What can hang from each mark:
laguk: tetuze
tabev: laguk
lugu: gufo
rogur: zavade
tetuze: gufo laguk
bafido: dumal vabi
vela: gufo
gufo: girenis zavade
vabi: bafido gufo meni vulo
mugef: gufo meni
nuza: fezuv gufo vulo
meni: mugef vabi

Known rows, with every way that one mark hangs from another:
meni{mugef{gufo{girenis}} vabi{bafido{dumal} vulo}}: [ -2 -13 -33 -28   0   3  -2 -14  28  11 -20   0  11   1  -2   6 -18  -3
 -14 -15  -8  18  -7  13   7  -5  13  24   9  12 -19  11 -25 -20   0  29
  26   6 -11  24  29   5 -15  15  -2  -4  12  14  -4  14 -17  -1  10   3
 -33  -8  12]
vela{gufo{girenis}}: [-11   7   1  -9   7  -2  -5  -3  -2  -6   3   0  -5 -10   4  10  -4  -1
  -2  14   3   9  -7   0 -14  -1   6  15  -2  -2  -6  11 -12  -8 -11 -10
   1  -1  -1  10  11  -1  -4   2  -2   2   2   2   5  -2 -11 -13   1   1
   3   1   3]
tetuze{gufo laguk}: [ -2  -6  14 -10   3   8  -9  -1  -5  15  10   5  23 -12   4   1  10  14
  -1   4   8  12 -10  -6  -9   1  -4 -11  22   8   1  -2  -9  -6  -3  12
   8   4  -4  -1   5  -5   6   3  10   3   6   7  -1   0   4   1   0   3
  -2  -4  10]
tabev{laguk}: [-7 -2 -5 -7 -3 -2 -4  4  8  0 -6  9  8  1 -2  0  1  0  7 -3  1 -6  6 -2
 -4  2 -4 -4 15  6 -1  2  1 -1  1 10 -2 -6 -1  5  3  1  5  1 -3 -3 10 -7
  8 -2 -2 -2 -1 -1  7  2 -5]
meni{mugef vabi{bafido gufo}}: [-16 -11 -18 -21   0 -12   2  -4  12  12 -21  -2   7  -3 -17 -11  -2   1
  -1  -6   0  11   4  20   9  -5   8   3  -4   1 -11 -12 -15 -19  16  14
  27   8  -3  21  29   7  -5  15   8   1  14  -5  -3   4 -16  11  17   1
 -15  -4  13]
meni{mugef{gufo} vabi{vulo}}: [ -2  -1 -24 -10   5   3  -3  -4  12   5 -16   0   9  12  -4   1   0 -12
  -9 -15  -1  12   1  14   6  -1   3   5  -3   7 -21   1 -12 -20   3  21
  26 -10   8  11  13   3  -5  11  -1 -10   0   5  -9  10 -19   5  13  -7
 -28  -5  18]
meni{mugef{gufo{girenis zavade}} vabi{bafido vulo}}: [  2  -8 -25 -24   3  -8  -8 -19  20  13 -10  -4  -3   7  -1 -12 -20  -9
  -8 -13 -12  28  -5  26  -1 -12  12  27   3  -8 -21  11 -19 -22  -2  22
  40 -13  -4  24  32   2 -10  14  -2   2  11   4  -6   3 -18 -12   7   2
 -37  -5  21]
bafido{dumal vabi{gufo{zavade} meni vulo}}: [ 14 -14 -45 -21   6  15  10 -18  32  20 -13   4  19  -1  -6  18 -18   3
 -22 -17   6   1 -12  10   9 -11  18   9  19  -3 -12 -26 -15   1  29  -3
  26 -12 -30  40  29  -5  -5  28   8   3   7  11 -13   4   2   6 -16  14
  -4  19 -10]
lugu{gufo{girenis zavade}}: [  7   3   5 -14   7   2 -10  -2  10   9   2  -3   0  -6   7   2 -17 -13
   6   6 -15  15  -3  13 -20 -10   7  20  -2 -19  -8  12 -12  -1   3  -5
  27  -5 -11  -2   6   0 -12   5  -5   8  11   6   7  -8   0 -19 -11  -3
  -9   8  16]
rogur{zavade}: [ -6  -9 -10   1   1  -9   7   2  -3  -7  -1  -1  12   2  -1  -5   2  -1
  -8  -8  -5  -5   5   1   5  -5   3   7   3  -3   1  -8   0   0   0  -1
  -2  -6  -2   3  -6  -2  -2  -1   4  -4   2   2  -5  -5  -1  -6   4   0
  -9  -9  -8]
vabi{bafido gufo meni vulo}: [ -7 -14 -45 -22  19 -11  20 -16  14  -4 -16  -1  22  -1 -11   8 -11  16
 -12 -16   9   5  -8  18   6  -7   8 -17  10  12   1 -26 -19  -9  19  -1
   6   8 -13  47  56   0   1  18  -4  -1  18  -4   5   9   1   8  -3  14
   5  -1 -10]
nuza{gufo{zavade}}: [  8   2   2   0   0   7  -2 -20   0  10  -1  -2  14   9   7  -4  -4  -5
   0   6  -5  10  -9   8 -16  -5   8   5   4 -11 -14   4  -2   4   6   4
  12 -16  -3   5   2  -3  -4   4  -2   0   4  -8  -3   0   1  -6  -7  -7
  -6   5 -10]
bafido{vabi}: [  4  -4  -4  -7   3   3  -3   2   6   4  -1  -1  -9  -2   6  -3  -2  -1
   1   0   1  -2   7   0   1  -2   6   9   7   0  -5  -3  -2  -1  -2  -5
   4   0  -7   2 -13  -3  -3   6  10   7 -10   5  -8   3  -4   4  -5   2
  -1  14   2]
nuza{fezuv gufo vulo}: [  5   5  -2   6  19   6   5 -14 -10   5   2   6  29  20  -6   7  17   4
  -1  -1   4   0 -17  -5 -16  13  14  -8   4   1 -24   4  -6   0  11  14
  -8 -16   8  10  10   5  -5  12 -22  -2  17  -9  -8  12   8   2 -12 -13
  -7   1 -26]
tabev{laguk{tetuze{gufo{girenis}}}}: [ -5  -3  15 -32   7  11  -3  -7  -4   7  11  14  22  -3  13   0  -5   7
  19  11  -1   5  -2  -6 -13  10  -4  10  30   5  -5   3 -13 -10 -10  28
   9   2  -1   7  17   7   2   9 -14  11  14  11  10  -4  13 -15  -9   1
   2   4  -1]
meni{mugef{gufo{girenis}}}: [ -5   6   4 -16   4  -2 -16  -4   6   8   3  -3   5   6  10   6  -4 -10
  -2  -2  -6  11   1  -5 -11  -4  -2  20   1  -9 -14  15 -10  -4  -9  13
  10  -3   2   3   5   3 -12  -1 -11   8   1   3   3  -4 -15 -12   8 -14
 -22   4  20]
laguk{tetuze}: [-1 -2  6 -6  0  7  5 -6  0  2  6 -1  8  3  7  5  0  4  5  7 -1  5 -3  4
  3  8  0  5  2 -3  1 -2  1 -5  1  9  9 -1  5  4 11  4 -2  3 -9  6 -1  8
 -1  0 20 -3 -9  5 -1 -4 -1]
mugef{gufo{girenis zavade} meni{vabi{vulo}}}: [ 16   3 -29  -9   9  -6 -14 -23   8   7  -7  10  -3  -4   6  -2 -16 -14
  -4 -19  -7  33  -8  22 -22  -7   6  16   6   1 -20  18  -5 -14  -2   8
  44 -18  -5   7  10   1  -9   9 -16   7   7  10 -14   5 -17 -12  -7   2
 -36   3  25]
vabi{bafido{dumal} gufo}: [ -7 -11 -18 -24  -3  -1   6  -4  15   5 -18  -1  13 -12  -7   8  -3   9
 -10  -5   2   2  -6   9  10  -3  12  -2   9  15   6 -15 -13   0  17   1
  10  15 -17  21  24   5 -10  11  -1   5  22   1   0   3   7   7   3  10
  -2  -7 -11]
laguk{tetuze{gufo{zavade}}}: [  7  -2  21 -21  -3  14   2 -17  -6  15  17   3  13   2   8   1   0  -1
   3  10  -2  16  -9   8  -4   4  -1   7  13 -10  -4  -5  -2  -7   4  13
  24 -10   0   0  10   4   0   8  -5  11   5   7 -10  -8  20  -6 -10   3
  -7   0  -2]
bafido{dumal vabi{gufo{girenis} meni{mugef} vulo}}: [  3 -15 -36 -33  12  12   5 -11  33  30 -11   2  27   3  -6  21 -21   7
 -17 -15   4   1 -12  -4   9  -9  11  18  24  -5 -19 -16 -31  -4  19  14
  15   5 -29  46  41  -1 -10  29   2   3   7  17   1   7 -13  -1  -6   5
  -7  25   6]
mugef{gufo meni}: [  2  12  -9 -10   2 -10 -12  -7  -1  -6  -4   4   9  -7  12  11   7 -10
  -6 -12   1  12   3   7 -22   0  -6  -9   3  12  -5   9   6  -3  -4  -9
  10  -2   6  -7 -14   0  -8  -6 -23  11   3   0 -10   2 -10   0  -3  -6
 -18  -1  12]
mugef{gufo{girenis zavade} meni{vabi}}: [ 13   5 -15 -10   1 -10 -22 -20   4   8  -2   9  -8 -10  10  -8 -14 -21
   0 -10  -7  30  -1  17 -32  -5   6  21   3  -3 -21  22   7 -11  -2   0
  45 -12  -6  -6  -7   2 -11   3 -12  16   5   8 -16  -1 -19 -14  -7  -4
 -35   8  30]
meni{vabi{gufo}}: [ -8  -3 -20  -6   8   0   3  -1   2   1 -15   7   1  -8 -10 -12  -2  -6
   3   0   3   5   6  10   1   1   9   1  -6   5  -7 -14  -4 -13  17   5
  25   4  -3   6  15   5  -2  13   8  -1   9   5 -10   5  -7   8  10   2
  -4   0   9]
nuza{vulo}: [  3   0   3  -3   3  -3   2  -2  -7   2   6   1  -2   9 -11  -2   7   3
  -7  -4   3  -7  -3  -3   1   7   8  -4  -1  -3  -3  -1  -3   1   4   2
   1 -10  -1   4   1   3  -2   5  -6   2   3   1  -4   6   1  -4  -3  -3
  -9  -2  -8]
vabi{bafido gufo{zavade} meni vulo}: [  0 -13 -41 -22  13 -10  15 -24  19   6 -11  -3  18   2 -12   5 -17  12
 -14 -16   4  11 -13  26   3 -14  11  -4  11  -3  -2 -23 -16  -6  22  -5
  21  -6 -17  48  59  -2   0  20  -1   4  20  -8  -1   2   4   1 -10  17
  -4   1  -9]
tetuze{gufo{girenis zavade} laguk}: [  7  -7  17 -15   2   7 -20 -13  -3  25  19   3  12 -13   8  -6  -6  12
   2   7  -1  24 -17  -2 -16  -8   3  13  25 -13  -7   9 -13  -3  -7  15
  23  -5 -14   2  12  -3   1   7   7  12   9  10   0  -7   2 -17  -8   3
 -11   3  18]
meni{vabi{gufo{zavade}}}: [ -1  -4 -18  -4   3  -1  -1  -9   6  10 -12   6  -4  -4 -10 -19  -5 -11
   0  -3  -1  11   0  19  -1  -6  13  11  -5 -10 -11 -10   0  -9  23   1
  40 -11  -8  10  17   4  -3  16  11   2  10   1 -12  -3  -6   2   5   3
 -11   4  11]
gufo{girenis zavade}: [ 10   0   5  -5   0  -3 -10 -11   4  12  10   0  -9   0   5  -7 -16  -4
   4   2  -9  12  -8   4  -9  -8   6  25   3 -21  -6  10  -2   2  -4   2
  16 -10 -10   5  10  -1  -3   3  -2   9   3   4   1 -10  -2 -18  -7   0
  -9   7   7]
meni{vabi{gufo vulo}}: [ -5  -9 -35  -4  15   3   8  -3   8  -2 -18   5   5   0 -14  -6  -3   1
   1  -7   5   7   0  15  11   1   9  -6  -2  11  -7 -19 -14 -13  17  13
  28  -5  -1  19  32   5   1  19   1  -9   9   6  -7  10  -5  10   7   7
  -6  -4   6]

Rows:
[  0  -5  -9 -16   2  -3 -12 -10  14  28  -7   4  -3   3 -10 -15 -14  -9
   4  -1  -8  17  -4  13  -4 -10   9  28  -2 -26 -21   0 -12 -10  15  19
  43  -8 -11  16  30   6  -4  17   5   6  10   5  -2  -8 -19  -9  10  -5
 -22  11  27]
meni{mugef vabi{gufo{girenis zavade}}}
[-12 -12 -37 -26  12 -11  16 -13  19  12 -16  -3  29   6 -14  15  -9  17
 -16 -19   6   6  -9  16  10  -9   3 -12  13   1  -7 -23 -24 -11  19   9
   9   5  -9  50  60   1   1  19  -5  -2  17  -7   7   5 -10  10   4   9
  -3  -1   0]
vabi{bafido gufo meni{mugef} vulo}
[  8  -4  23 -25   2  13  -4 -20  -5  16  23   3  10  -2  14  -3  -9   1
   9  12  -6  20 -11   5 -12   2   4  24  15 -15  -7   3  -9  -6  -5  19
  23  -7  -5   4  16   6  -4  10 -10  19   7  13  -4  -9  18 -19 -12   4
 -12   5   5]
laguk{tetuze{gufo{girenis zavade}}}
[ -6 -19 -45 -22   5   4  11 -10  21   4 -29   4  13  -9 -16   0 -10   8
  -9 -13   1   8  -9  22  20  -3  18  -1   8  23  -2 -20 -20 -15  21  16
  26   9 -16  28  40   5  -9  23   6  -8  21  10  -8  16   1  15   7  16
  -9  -9  -8]
meni{vabi{bafido{dumal} gufo vulo}}
[  2  -8 -28 -15   7  -2   9 -16  22  23  -6  -1  24  14 -13  12 -10   3
 -15 -19   3   9 -13  12   6 -12   4  -1   8 -21 -15 -19 -16  -4  26   9
  23 -16 -11  42  48  -1   4  20  -2  -2  11  -5   3  -5 -10   0  -1   1
  -8   8   6]
vabi{gufo{zavade} meni{mugef} vulo}
[  3 -15 -30 -22  -2   1   8 -15  26  11 -16  -3  12  -4 -11   8 -12  10
 -16 -15  -3  10 -16  23  16 -11  15   4   9   5   2 -19 -23  -1  22   8
  27  -6 -22  36  42   3  -8  19  -2  -1  23   1  -4   2  11   1  -4  17
  -9  -9 -13]
vabi{bafido{dumal} gufo{zavade} vulo}
[  1   7  -2   1  22   7  -3 -14  -4   5   2   5  27   8   8  10  -1   3
  12   6  -3  12 -16  -5 -25   6   6  11  12  -5 -26  13 -13   1  -2  17
  -8  -5   3   8  14   3  -8   9 -19   1  14  -3   3   5   4  -5 -10  -9
  -1  10 -10]
nuza{fezuv gufo{girenis}}
[  1  -4  21 -25   8  12   0 -11 -12   7  19   6  15  -4  12   2  -6   5
  12  13   1  14 -10  -4  -8   8  -3  13  16   0  -3   2 -11  -8 -10  20
  11   6   0   3  15   7  -5   7 -12  13   7  16   0  -3  16 -12  -8   3
  -7   3   5]
laguk{tetuze{gufo{girenis}}}
[ 13  11  -3 -14   3 -12 -22 -17   2   8   6   3  -1  -8  16   5 -11 -15
  -3 -11  -6  22  -5  12 -32  -7   1  16   8 -11 -12  20   3   0  -7  -6
  28 -10  -5  -2  -6  -2 -11  -3 -22  21   7   1  -9  -7 -10 -19 -11  -5
 -29   6  20]
mugef{gufo{girenis zavade} meni}
[ 14  -8 -33 -25  -5  16   2 -19  36  26  -8   0  22  13   4  24 -16  -8
 -32 -24  -1   7  -8   7   6 -12  11  20  18  -9 -24  -6 -12  -4  15   6
  24 -18 -20  31  14  -7 -11  18   3   5  -3   8 -14   2 -11   3  -9  -1
 -24  18   2]
bafido{dumal vabi{meni{mugef{gufo{zavade}}} vulo}}
[ -3 -15 -17 -25 -13  -2  10 -14  29  24  -8   1  26   2 -11  20 -11  10
 -22 -12   1  -2 -11   3   6  -7   3   5  15   4  -9  -3 -10  -5  15   9
  -5  18 -17  29  26  -3  -4   7   3   0  10  -4   4   2  -8   7   3   4
  -8   1  -6]
vabi{bafido{dumal} meni{mugef}}
[ -2  -5 -11 -25  -2 -10 -16 -18  14  16  -6  -4  -7   1   2 -17 -18 -15
  -6  -7 -13  27   1  21 -12 -12  12  33   1 -12 -22  17  -8 -20   0  16
  37  -6  -4  10  19   1 -14   9   2  10   9  -1  -7  -3 -21 -12   8  -4
 -38   1  25]
meni{mugef{gufo{girenis zavade}} vabi{bafido}}
[  5 -15 -47 -24  13  16  15  -9  28  12 -16   4  24  -1  -6  22 -12   9
 -20 -16  11  -6  -9   1  12  -5  16  -1  19  10  -8 -28 -18  -2  26   0
  11   3 -27  38  30  -2  -6  27   8   0   6  14  -8  11   0  11 -11  14
   3  16 -11]
bafido{dumal vabi{gufo meni vulo}}
[ -1  -7 -28 -14  20   5   3   2  12   2 -12  -3   4   0  -1   2  -2   4
  -2  -8   6   2   2   9  12  -3  11  -1   7   3  -2 -23 -21  -5  10   0
  16  -6 -10  26  19   0  -4  20   2   3   0   6  -8   7  -1   8  -3  10
   1  11   0]
bafido{vabi{gufo vulo}}
[ -2   4 -13 -16   2  -3   2 -10   9   9  -1   1  23   9   4  15  -2  -9
 -17 -11   4   3   1  -2 -10  -4  -5   2   4  -2 -17   2  -1  -7   7   2
   1  -2   3  13  11  -4  -3   3  -4   5   1  -4  -2  -1 -16   1   3 -10
 -15   6  11]
vabi{meni{mugef{gufo}}}
[ -8  -3 -17 -17   7  -5   7  -7  11  18  -5   2  27   4 -10  13  -2   3
  -8  -7   7  -2  -2   1   0  -6  -1  -5   6 -11 -12 -15  -9  -3  20   3
   6   4  -5  27  33   2   1  12  -1   4   9  -4   5  -4 -14   5   7  -4
   0   9   7]
vabi{gufo meni{mugef}}
[  4  -9 -17 -29 -14   1 -12 -21  27  24 -12   0   2  -3  -1  -4 -22 -12
 -13  -9 -14  23  -6  17  -4 -11  14  40   6  -6 -23  17 -11 -15   5  24
  40  -2 -16  12  16   2 -17  12   3   8  13   8 -10   0 -18  -9   7  -3
 -41   1  18]
meni{mugef{gufo{girenis zavade}} vabi{bafido{dumal}}}
[  2 -17 -45 -27   7  -9  -1 -18  22  10 -25  11  12 -16 -10   9 -18  11
  -6 -19  -1  22 -14  24  -2  -4  12   7  17  21  -8  -3 -25 -17  12  14
  34  15 -21  29  39   6 -13  20 -11   4  24  13  -4  15  -9   3  -3  19
 -20  -4   7]
mugef{meni{vabi{bafido{dumal} gufo{girenis} vulo}}}
[ -6 -11 -15 -19  -3 -12   9 -13  16  17  -4  -4  18   5  -8   8  -7  10
 -12 -10   2   1  -5   6   1  -8   0   0  10  -4  -8  -3  -9  -9   7   2
  -5  12  -5  28  28  -2   2   6   2   3   4 -12   7   3 -14   4   4   2
  -6   3   1]
vabi{bafido meni{mugef}}
[ -3  -1 -25 -16   3 -17  -7 -15   3  -5 -18   5   0 -16   1  -2  -1  -9
  -6 -14   1  22   7  25 -19  -1   5  -2   5  24  -9   8   5 -18  -1  -5
  27  10   4   0  -4   3  -9   1 -11  11  10  -2 -17  12 -16   7   1   2
 -27  -5  13]
mugef{gufo meni{vabi{bafido}}}
[  2 -19 -42 -19  -3   3   9 -19  28  12 -26   2   8  -6 -17  -4 -15   4
 -14 -14  -3  16 -11  30  18 -10  22  11   7  10  -7 -17 -18 -13  26  13
  41  -4 -20  32  43   5  -9  24   7  -6  21   6 -10   8   2   9   2  17
 -16  -9  -5]
meni{vabi{bafido{dumal} gufo{zavade} vulo}}
[  8   7   0 -13   4  -2 -16 -11   2   2   6  -3  -7  -1  15  -4 -12 -15
  -2  -1  -9  18  -4   6 -18  -9   9  25   1 -13 -10  13   0   4  -6   2
  21 -15  -4  -1   4   0 -11   2  -8  13   5   5  -5  -9  -2 -20  -5  -5
 -22   5  14]
mugef{gufo{girenis zavade}}
[  3  -6 -33 -11  18  -9  -4 -12   5   5 -13  11   4  -9  -8  -1 -10   2
   6 -15   2  18  -7  16 -10  -2   6   2   6  10 -13  -5 -18 -14   8  10
  34   1  -7  19  28   7  -3  16 -14   2  13  11  -5  11 -17  -1   0   7
 -14   4  20]
mugef{meni{vabi{gufo{girenis} vulo}}}
[  3 -11 -32 -19   8  14   3   0  25   9 -17   0  12  -2  -5  15  -6   5
 -10 -11   6  -1  -6   5  18  -2  14   2  13   9  -3 -23 -23   0  16   5
  16  -1 -20  26  17   1  -8  21   3  -1   4  16  -8  11   2  10  -5  11
  -1   9  -7]
bafido{dumal vabi{gufo vulo}}
[  2  -5 -28 -22  -8  -6  -4 -16  16   1 -24   8   9 -18   1  10  -2  -9
 -15 -17  -1  16   0  20 -13   2   8   3   9  30 -10  10   1 -16   5   0
  26  16  -6  -1  -7   2 -16   3  -9  10  13   5 -18  13 -12   9   0   4
 -30  -7   7]
mugef{gufo meni{vabi{bafido{dumal}}}}
[  6  -5  15 -10  -2   8 -13 -10   0  22  15   3  16 -11   4  -3   6  12
  -3   1   4  20 -12   2  -9  -6   0  -1  21  -6  -3   0  -5  -3   1   9
  21  -8 -10  -2   6  -5   7   7  11   7   7   3  -5  -7   4  -5  -5   2
  -9  -2  10]
tetuze{gufo{zavade} laguk}
[ -9  -4 -18 -32   6 -13  -2 -17  12   9  -1  -5  16   2   6   7 -15   0
 -11 -12  -4  13  -3   6 -15  -9   1  17  11  -2 -15   8 -13 -10  -3   7
   2  10  -6  28  30   0 -11   6  -7  14  10  -2   4   0 -18  -8   3  -4
 -20   6  12]
vabi{bafido meni{mugef{gufo{girenis}}}}
[ -1  -8 -21  -9  -4 -18  -3 -15   6   4 -14   8  -4 -14  -8  -7  -3   3
   0 -13  -1  17   1  22 -12  -1   2  -5   6  15  -6   8   1 -19   1  -4
  20  13  -2   4   2   2  -1   3  -4   5   6  -4  -9  11 -16  10   0   9
 -15  -2   9]
mugef{meni{vabi{bafido}}}
[  5  -8 -35 -10  14  -2  12 -19  14   9  -6   3  18   5  -9   7 -13   5
 -14 -14   5   7 -12  16   3 -11   8  -6  11 -10  -7 -24 -11  -1  25  -2
  21 -15 -14  37  48  -2   2  20  -2   0  12  -2  -1  -2   2  -1  -9  10
  -1   6  -5]
vabi{gufo{zavade} meni vulo}
[-10 -15 -38 -16  14  -8  13  -8  11  -4 -26   1   6  -4 -15 -10  -7   7
  -2 -12   3  11  -1  25  13  -3  13  -6   1  18  -2 -21 -18 -19  16   9
  28   2  -5  31  42   7  -2  20   4  -7  17   0  -6  15  -4  11   6  15
  -9  -9   0]
meni{vabi{bafido gufo vulo}}
[ -2  -9 -18  -2  -1   3   4  -2  14  14 -13   3   2  14 -13  -3  -2   0
  -4 -10  -2   9  -4  11  16  -1   0   3  -1   0 -15  -2 -15 -17   4  24
  19  -8   3  13  18   1   2  12   6 -15  -1   6  -2   8 -16   8  11  -2
 -15  -4  13]
meni{mugef vabi{vulo}}
[  5 -16 -28 -29   4  -1   1 -17  25  13 -12  -4   8  -6  -6   7 -24   9
  -8 -12  -7  16 -19  19  10 -13  18  16  14  -5   0  -8 -27  -1  13  15
  27  -1 -28  37  48   3 -12  20  -7   5  26   9   3   0   8 -10  -7  17
 -10  -5  -7]
vabi{bafido{dumal} gufo{girenis zavade} vulo}
[ 12   5   1   4  12   5   1 -22  -7  15   7   6  25  22  -4   3  11   0
  -4  -3  -1   6 -18   5 -17   7  19   2   5 -13 -27   5  -2   3  16  12
   7 -29   2  11  10   2  -6  14 -20   2  17 -14 -12   2   9  -5 -17 -10
 -11   5 -24]
nuza{fezuv gufo{zavade} vulo}
[  0  -8  14 -16   7   6 -16  -3  -7  15  14   4  18 -15   9   0  -2  15
   5   8   5  16 -12 -10 -15  -1   0   3  26   2  -6   7 -15  -7 -11  18
  11   9  -9   1  11  -2   3   4   5   9   8  12   4  -1  -1 -11  -2   3
  -6   3  15]
tetuze{gufo{girenis} laguk}
[ -5 -15 -30 -20   2 -10   3 -15  22  22 -20  -5   7   6 -19  -9 -11   3
  -6 -14  -4  20  -4  33  16 -11  12   7   0  -9 -14 -15 -21 -20  20  18
  44 -10  -8  35  47   4  -2  22   5  -5  18  -5  -5   1 -12   7  10   8
 -22  -7  13]
meni{mugef vabi{bafido gufo{zavade} vulo}}
